Every row comes from one small tree of marks. Brackets hold a mark, then the marks that hang from it, in alphabetical order. Every link used is in the known rows. Which tree was each row made from?
In the rows, zero is written as 128.
Known rows:
{deki {vivov nolad tuno}}: [157 112 152 106  84 128  75 170 153 158 100 124  97 135 100 106 143 113
 129 152 125 115  96 133 156 159  73  92 152 130  88 159 159 121 138 103
 113  74 148 138 136]
{zozal {sigam {paboniv vivov} tudu}}: [ 98 182 126 105 166  57 192 125 143 182  97 138 117 148 140 115 140 144
  89 103  95 126 146 107 131 169 124 125 120 106 146  72 127 131 116 141
  94 144 118 120  95]
{nolad deki {vivov {paboniv zozal} tuno}}: [158 170 109 131  86 163  46  91 113 133  80 124 141 128  85 142 157 171
 166 175 148 208 129 129 171 111 112  69 120 156 188 166 157 152 144 131
 137 146 123 100 154]
{deki tuno {vivov {paboniv tudu}}}: [138 160 115  84 133 135 100 177 157 220 128 143 144  90 116  71 166 181
 133 139 121 157 143 147 106 145  55 130 109 116 129 149 178 136 130  71
  89 101 144 110 104]
{zugoz {tuno deki {vivov paboniv}}}: [134 140 159 101 157 163  60  89 168 139  93 183 149 164 125  87  79 112
 149 190 140 126 141 153 142 181 142  89  71  99 112 138 138 160  93  86
 153 138 158 110 151]
{deki tuno {vivov nolad paboniv}}: [152 151 152  67  85 127  99 185 167 192 126 130 139 105 157  78 161 146
 129 145 112 137  90 128 144 165  52 100 118 152 110 143 169 138 142  70
  85  53 138 121  95]
{paboniv {tudu zozal}}: [105 142 102 122 171 135 106 145 101 176 116 153 123  95 121 104 146 180
 142 134 124 148 162 127 157 107 125 143 143  92 157 176 162 131 135 131
 132 144 127 130 149]
{deki tuno {vivov paboniv}}: [142 132 130  87 102 132 112 167 161 198 118 129 155 111 150  72 153 146
 123 142 111 144 119 155 104 147  60 109 103 139 112 133 149 144 132  85
  98  88 132 103  94]
{zugoz {vivov deki nolad tuno}}: [145 151 170  39 118 152  60 131 144 120  78 182 118 164  79 133 117  54
 150 142 149 108  94 110 189 186 118  87 195 112 104 187 153 138 122 127
 154  51 149 132 179]
{sigam paboniv}: [120 139 145 138 128 125 142 158 146 156 123 135 112 142 138 101 144 128
 113 111 121 131 110 125 120 148 144 113 140 129 115 107 119 144 136 116
 115 122 118 129 117]
{tudu zozal}: [109 124 116 123 140 132 116 142 110 154 108 139 140 116 158 105 133 143
 130 133 117 143 135 126 152 107 129 122 143 116 137 159 128 137 137 148
 141 134 116 125 141]
{zugoz {vivov {nolad deki} tuno}}: [140 155 140 105 110 155  49 120 105 122 109 155 103 172 114 150 104  95
 164 164 168 131 113 129 186 126 114  98 177 140 110 192 148 137 129 137
 132  91 149 134 156]
{tudu sigam zozal}: [119 142 101 108 164 123  97 137  97 139  83 158 146 152 171 112 135 167
 130 137 107 160 153 136 143  90 121 100 132  97 142 152 129 131 132 167
 151 130 110 134 176]
{zugoz {tuno {vivov deki paboniv}}}: [122 171 164  48 135 161  66  99 171 132  77 197 163 155  97 127 101  86
 152 176 127 136 133 122 131 191 128  77 137  93 137 140 136 169 118  91
 163 109 155 116 166]
{vivov {deki tuno} nolad paboniv}: [133 187 164  18 124 145  85 139 163 144 127 152 171 123 114 116 165 113
 111 121 112 134  79 101 144 179 106  96 145 139 122 147 160 171 161  99
 110  24 145 120 125]
{vivov deki paboniv tuno}: [144 148 154  54 118 164  66 112 157 133  78 150 160 141  60 136 142 107
 127 121 124 146 128 110 124 177 146  81 150 117 121 152 160 155 145 112
 165  77 139 111 174]
{deki tuno}: [115 141 131 106 137 127 135 125 130 145 135 132 161 114 141  86 141 114
 110 133 117 129 106 139 109 118  96 136 116 138 101 121 127 149 135 125
 110  96 138 108  97]
{sigam paboniv {tudu zozal}}: [ 87 169 138 126 136 109 156 176 142 195 100 147 114 124 161  68 156 141
  95 106 109 123 117 118 144 132 163 101 147  97 143 112 119 163 145 155
 104 139  93 116 107]
{tudu sigam {zozal {paboniv {vivov nolad}}}}: [ 99 170 131  66 187  86 142 132  92 137 113 155 143 168 211 106 122 161
 147 150  92 160 167 107 193 119  90  88 131 145 144 147 137 129  90 163
 110  78 138 137 169]
{zugoz tuno {vivov deki}}: [129 175 160  46 145 157 106 110 140 103  90 191 147 180 102 128  85  40
 151 157 141 130 118 146 150 157 113 100 200  93 111 161 116 156 118 121
 174 113 138 133 158]
{vivov paboniv tuno}: [146 136 148  93 103 153  85 119 144 139  87 136 151 114 102 125 139 134
 154 134 133 156 145 115 129 164 142  88 112 142 120 146 163 132 129  99
 158 101 139 116 157]
{tudu sigam}: [140 145 110 112 151 120 111 126 119 112 106 142 141 166 142 135 134 154
 127 129 119 149 145 138 116 109 121 104 121 114 130 125 127 123 119 147
 138 128 122 135 164]
{sigam {tudu {zozal {paboniv vivov}}}}: [ 68 167 130  98 177  82 199 120 111 181 125 136 147 126 187  88 111 131
 119 127  96 131 179 111 164 131 121 116 120 132 160 111 116 150  87 178
  86 126 129  99 113]
{paboniv {vivov nolad} {zozal sigam}}: [133 155 139  71 156  69 116  98 107 114 114 124 126 129 125 146 147 167
 143 147 100 163 111 100 212 157  63 122 144 122 167 158 167  97 126 112
 107 104 136 131 139]
{zozal {paboniv tudu {vivov tuno}} sigam}: [ 93 145 118  94 221  85 150  77  98 153 111 156 144 134  84 119 101 148
 137 147 101 161 198 107 139 150  86 133 125 114 121 128 166 119  90 120
 131 107 181 111 155]
{vivov {nolad deki} paboniv tuno}: [149 166 142  95  95 165  41 115 122 124 115 118 130 148 106 155 142 149
 151 145 142 158 120 108 158 141 134  79 140 153 133 170 173 152 159 109
 126  79 147 132 156]
{vivov paboniv}: [141 143 135  99 113 141 111 134 144 137 118 133 143 109 138 134 139 153
 147 128 128 151 144 114 128 157 139 107 107 142 148 134 154 130 123 102
 139 119 125 125 139]
{tuno deki vivov}: [127  96 130 151 171 137  74  99 154 158 118 169 116 163 119  93  88 113
 116 163 153  89 129 151 138 155 142 125  67  96 109 141 117 135  83 134
 113 136 155 106 139]
{zugoz {tuno deki vivov}}: [121 126 151 130 171 147  75  82 158 128 102 179 134 181 116  81  66  84
 130 188 140 101 125 166 137 154 130 109  95  85  91 134 112 152  97 117
 143 145 164 115 143]
{vivov {paboniv zozal}}: [150 152 143  88 117 138  91 127 142 121 117 118 150  99 124 121 157 171
 161 136 124 182 117 115 162 154 120  91 122 126 180 162 158 126 132  94
 130 127 113 108 145]
{vivov deki}: [125 139 130  90 147 136 106 124 141 126 118 141 140 153  85 141 134 102
 107 115 124 121 112 126 123 143 136 120 162 106 130 138 121 152 141 142
 133 100 124 126 144]
{paboniv tudu {vivov {deki tuno}} zozal}: [118 207 127  28 194 111 103  97 131 166 121 142 167 116  64  95 183 149
 122 121 111 169 124 136 157 142  56 143 158  92 167 171 158 155 126 118
  86  97 144  99 129]
{sigam {paboniv vivov} {tudu zozal}}: [ 90 187 131 103 143  88 174 156 143 213  88 139 117 132 178  75 164 147
 106 101 104 129 146 123 162 147 139 113 131 113 159 111 124 149 117 160
  88 145 103 118 106]
{zugoz {tuno deki} {vivov nolad paboniv}}: [158 176 182  52 137 166  70 125 156 107 104 178 125 170 144 105  83  98
 180 179 158 135 111 139 198 197 131  83 129 120 105 177 163 139 107  79
 162  92 148 139 153]
{tuno {vivov deki}}: [117 124 137  98 151 138  77 111 156 155 102 181 134 154  93 129 108  89
 118 152 135  99 122 121 132 163 131 112 134  94 134 142 116 149 106 134
 124 112 153 113 157]

Write each row's tree:
[162 133 147 101 138 155  80 138 168 154 104 138 137 177 119  80 105 127
 132 164 129 143 128 181 125 165  99  90 110 101  94 144 142 148 121  76
 137 132 130 123 121]  {zugoz {tuno {deki {vivov paboniv}}}}
[162 102 140 127 135 123  79 167 158 165 135 123  85 169 116  96 123 132
 109 146 137  95  87 161 161 157  92 122 119 110  90 156 144 125 124 115
  82  94 132 135 114]  {tuno {deki {vivov nolad}}}
[ 95 155 147  46 206  71 157 100 110 117 134 154 142 173 115 154 103 102
 110 137  91 127 130  82 173 171  88 119 161 129 129 124 135 143 117 139
 106  50 159 128 144]  {zozal {paboniv {vivov deki nolad}} sigam}
[134 170 134  56 164 148  33 114 160 167  97 187 140 100  51 120 153 173
 160 155 138 161 138 107 168 188 122  97 131  71 208 191 178 141 109  86
 121 121 148  97 187]  {tuno {vivov deki {paboniv tudu zozal}}}
[159 187  86 100 127 148  64 121 135 161  56 183 132 125  79 130 164 203
 167 163 140 191 187 119 139 139 111  78  80 131 170 148 191 119 112 120
 179 134 143 128 197]  {nolad {vivov {paboniv {tudu sigam}} tuno}}
[ 85 150 104 104 233  69 179  95  91 153 145 150 140 129 116 125  97 169
 133 144  99 156 199 104 141 140  84 158 118 119 151 116 152 120  86 122
 110 121 165 118 134]  {zozal {paboniv tudu vivov} sigam}
[114 216 110  80 167 115  96 110 101 174 164 125 125 139 122 129 160 172
 135 138 133 152 138 133 164 108  64 160 137 145 143 163 168 153 133 123
  53  93 169 134  99]  {paboniv tudu {vivov {nolad {deki tuno}}}}
[140 169 140 110 155 114 104 148 136 121  98 140 128 165 135  97 171 173
 127 119 108 179 102 139 137 123 120  73 153  97 148 136 122 131 138 127
 117 129  96 119 161]  {tudu {sigam {paboniv zozal}}}
[151 121 156 106 140 149  38 122 175 156 115 175 111 146 133 109 106 142
 145 169 154 101 115 113 180 201 146  96  59 124 124 156 160 136  93 100
 108  91 160 121 152]  {tuno deki {vivov nolad paboniv}}
[113 142 152  92 126 121  89 128 156 166 128 174 132 115 153  86 130 108
 126 167 127  93  91 118 158 154  84 117  99 135 102 138 141 146 114 110
  87  67 172 112 112]  {deki {tuno {vivov nolad}}}
[154 161 158  61  97 146  91 156 145 134 113 164 111 122 165 137 120 128
 187 154 154 138 121 102 198 191 121  96 133 151 153 173 170 115 101  94
 138  80 134 139 155]  {zugoz {vivov nolad paboniv}}
[139 108 136 128 151 152  55 105 171 164 108 174 127 148 128  97  98 139
 142 166 150 111 144 134 141 184 152 105  45 112 129 142 143 137  77 106
 125 127 152 102 150]  {tuno deki {vivov paboniv}}
[146 187 128  91 127 164  24 127 119 147 121 135 118 129  68 156 152 192
 163 143 154 172 142 101 161 142 128 100 143 131 152 188 208 147 156  95
 121  92 157 136 164]  {vivov {nolad deki} {paboniv tudu} tuno}
[113 159 111  68 175 116  80 154 100 171 104 171 130  82 131 126 146 218
 150 148 108 174 154  79 194 152 115 120 136  96 169 183 217 119 154  91
 148 101 138 143 163]  {vivov nolad {paboniv {tudu {zozal sigam}}}}
[160 154 150  82 152 164  32 130 154 152 112 152 113 126  57 107 143 172
 147 135 150 140 128 113 169 190 148 100 100 111 113 183 213 135 132  83
 135  80 160 131 170]  {vivov nolad {paboniv tudu} {tuno deki}}
[ 91 186 165  25 179 101 159 113 136 144 153 145 169 158 136 100 129  78
 103 131  98 120 104 105 155 163  70 117 153 160 107 122 126 174 114 135
  69  16 168 112 110]  {zozal {paboniv {vivov {deki tuno} nolad}}}
[146 118 136 112 160 130  89  76 144 148  93 128 133 176  98 104 120 112
 119 134 140 119 150 155 147 159 118 124  92 127  89 142 140 127  87 139
 126 123 153 113 142]  {paboniv {vivov {tuno deki}}}
[133 185 187  25 123 159  53 116 176 126  85 199 147 151 104 134 108  87
 155 178 126 124 103 103 173 205 122  66 148 105 137 155 156 168 126  81
 152  71 165 130 171]  {zugoz {tuno {vivov deki nolad paboniv}}}
[126 202  71 129 132 155  90 118 113 191 134 150 147 109 112 120 164 199
 141 166 147 186 156 134 131  93  93 134  93 159 180 147 167 175 143 121
 103 134 145 112 106]  {nolad {deki tuno} {vivov {paboniv tudu}}}
[115 189 156 102 117  99 159 130 168 186  78 132 117 151 112  93 165 111
 107 100 119 121 138 124 133 177 138  97 126 126 118  95 129 140 109 138
 100 124 129 110 112]  {sigam {paboniv {vivov tuno}} tudu}
[ 99 175 116 111 176 105 133 157 120 218 101 155 108 121 146  82 169 190
 137 118 120 155 171 123 168 141 116 139 144 112 159 151 155 131 113 121
 106 149 118 133 138]  {sigam {paboniv {tudu zozal} vivov}}
[ 71 148 134 118 174 105 184 144 112 162 133 141 148 113 171  79 108 127
 110 128  97 122 146 109 145 115 147 101 136 114 144 116 110 164 121 170
 103 119 120  98 115]  {sigam {tudu {zozal paboniv}}}
[147 202  97  73 189  95  99 102 111 135 102 142 133 139 105 127 170 216
 161 132 116 195 176 140 166 122  71 117 126  91 193 168 167  98  93 128
 111 156 129 131 178]  {paboniv {tudu sigam} vivov zozal}
[141 195 143  79 140  90 125 153 143 145 102 146 101 187 170 121 169 165
 128 118 110 145 127 118 170 161 105  93 130 142 129 117 141 122 106 127
  99  91 124 156 151]  {tudu {sigam {paboniv {vivov nolad}}}}
[165  98 118 111 174 113  62 128 144 156 103 125 132 150  99  93 126 184
 116 153 110 169 111 155 151 158  78  97 108  73 139 166 159 118 130  87
 116 128 117  97 132]  {tuno {deki {vivov {paboniv {zozal sigam}}}}}
[123 159 173  92 119 134  87 116 151 119 107 179 120 143 139 112  94  94
 157 191 129 109 107 118 176 168 105  94 136 113 115 139 139 141 117  94
 137 104 169 139 146]  {zugoz {tuno {vivov nolad}}}
[122 205 152  96 134  80 167 135 160 171 105 115 116 128 135  90 175 151
 117 100 110 147 113 123 164 163 119 102 135 115 176 110 128 136 112 134
  69 149 101 107 100]  {sigam {paboniv vivov zozal} tudu}
[111 155 159  75 154 146  84  91 160 124  88 191 152 170  87 119  91  58
 128 174 126 110 121 137 133 162 118  95 155  80 117 138 109 169 119 116
 154 118 158 122 161]  {zugoz {tuno {vivov deki}}}
[144 158 181  83 144 158  45 107 176 130 104 183 131 166 129  95  87 114
 154 192 142 116 116 131 179 200 132  80  86 110 108 156 158 152 103  77
 141  99 167 128 153]  {zugoz {tuno deki {vivov nolad paboniv}}}
[124 147 104 111 197  97 104 108  98 127 118 139 132 101  68 126 142 195
 135 138 109 178 134 117 156 120  92 139 151  68 173 167 173 109 147 100
 132 150 135 117 150]  {paboniv tudu {zozal sigam}}
[ 98 147 120  81 194 105 128 100  92 145  76 157 168 173 170  90 115 140
 145 150  97 169 193 131 154 111  97  76 125 130 118 142 125 134  83 169
 144  99 142 110 189]  {tudu sigam {zozal {paboniv {vivov tuno}}}}
[129 138 141  71 133 152  62 121 173 163  92 184 146 137 101 137 119 117
 137 154 135 118 139 109 132 190 144  96 108 109 157 146 142 148 105 108
 135 101 147 111 170]  {tuno {vivov deki paboniv}}
[103 165 100  76 195  78 117 124  87 178  99 159 113 110 136 131 143 199
 141 146 101 155 167  95 213 137  83 156 143 102 164 177 195 103 129 126
 125 114 151 153 152]  {paboniv {tudu {zozal sigam}} {vivov nolad}}
[139 168 143  53 156 111 106  94 134 126 107 126 146 148  91 142 159 124
 130 120 117 158 120 128 172 155  93 117 162 110 175 163 132 135 115 140
 108 118 122 112 152]  {paboniv {vivov deki} zozal}
[116 164  83 158 117 137 117 101 100 162 134 132 145 146 138 118 142 132
 109 170 139 150 119 151 126  64  86 135 110 167 138 120 108 177 150 164
  99 130 137 111  82]  {nolad {deki tuno} vivov}
[155 215 120  48 173  86  84 121 114 127 111 140 113 139 111 135 178 220
 168 139 116 187 147 120 210 140  61 110 138 105 193 180 190  92 108 119
  98 118 135 149 180]  {paboniv {tudu sigam} {vivov nolad} zozal}
[105 186 101  89 221  92 158 111 102 145 134 159 136 159 136 121 119 181
 152 135 111 167 206 127 136 121  89 123 110 123 155 125 143 120  65 137
 105 124 155 130 168]  {zozal {paboniv {tudu sigam} vivov}}
[145 111 110 153 110 144  64 134 122 165 108 108 111 178  88 122 126 124
 118 150 141 139 132 168 107  96  82 107 158 117 101 156 129 146 146 135
 102 128 133 117 129]  {nolad {deki {vivov tuno}}}
[ 86 163 153  41 183 107 139 127 110 152 125 153 144 155 153 120 121 108
 127 138  99 132 133  93 201 152 103 105 172 137 144 160 130 162 112 157
 104  53 143 128 156]  {tudu {zozal {paboniv {vivov deki nolad}}}}
[112 172 116  97 169  98 132 149 116 182  70 160 131 179 193  94 163 175
 126 120 101 165 166 138 159 117 115  94 130 116 142 130 124 128 103 156
 124 135 102 136 163]  {tudu {sigam {paboniv vivov}} zozal}
[141 150 149  59 148  80  92  84 113 110  81 128 132 134  91 140 149 144
 142 149 100 167 116 102 211 165  64 101 152 118 138 165 182 102 130 110
 127  92 147 122 157]  {paboniv {vivov nolad tuno} {zozal sigam}}
[130 180  89 131 103 155 101 110 112 170 124 137 159 130 149 121 153 156
 131 165 142 173 133 138 125  95  99 113  90 179 160 131 138 176 142 138
 104 119 136 104  94]  {nolad {deki tuno} {vivov paboniv}}
[147 186  98  80 167 135  85 137 126 145 104 163 139 129 111 134 154 216
 155 128 126 184 183 119 123 139 127 101 102 104 174 153 180 118 119 105
 147 132 131 139 184]  {vivov {paboniv {tudu sigam}}}
[150 119 142 127 150 141  97 135 154 140 112 131 122 189 107  74  94 101
 113 161 126 120 111 195 118 136  85 112 132  86  73 138 116 144 125 101
 128 139 133 127 111]  {zugoz {tuno {deki vivov}}}
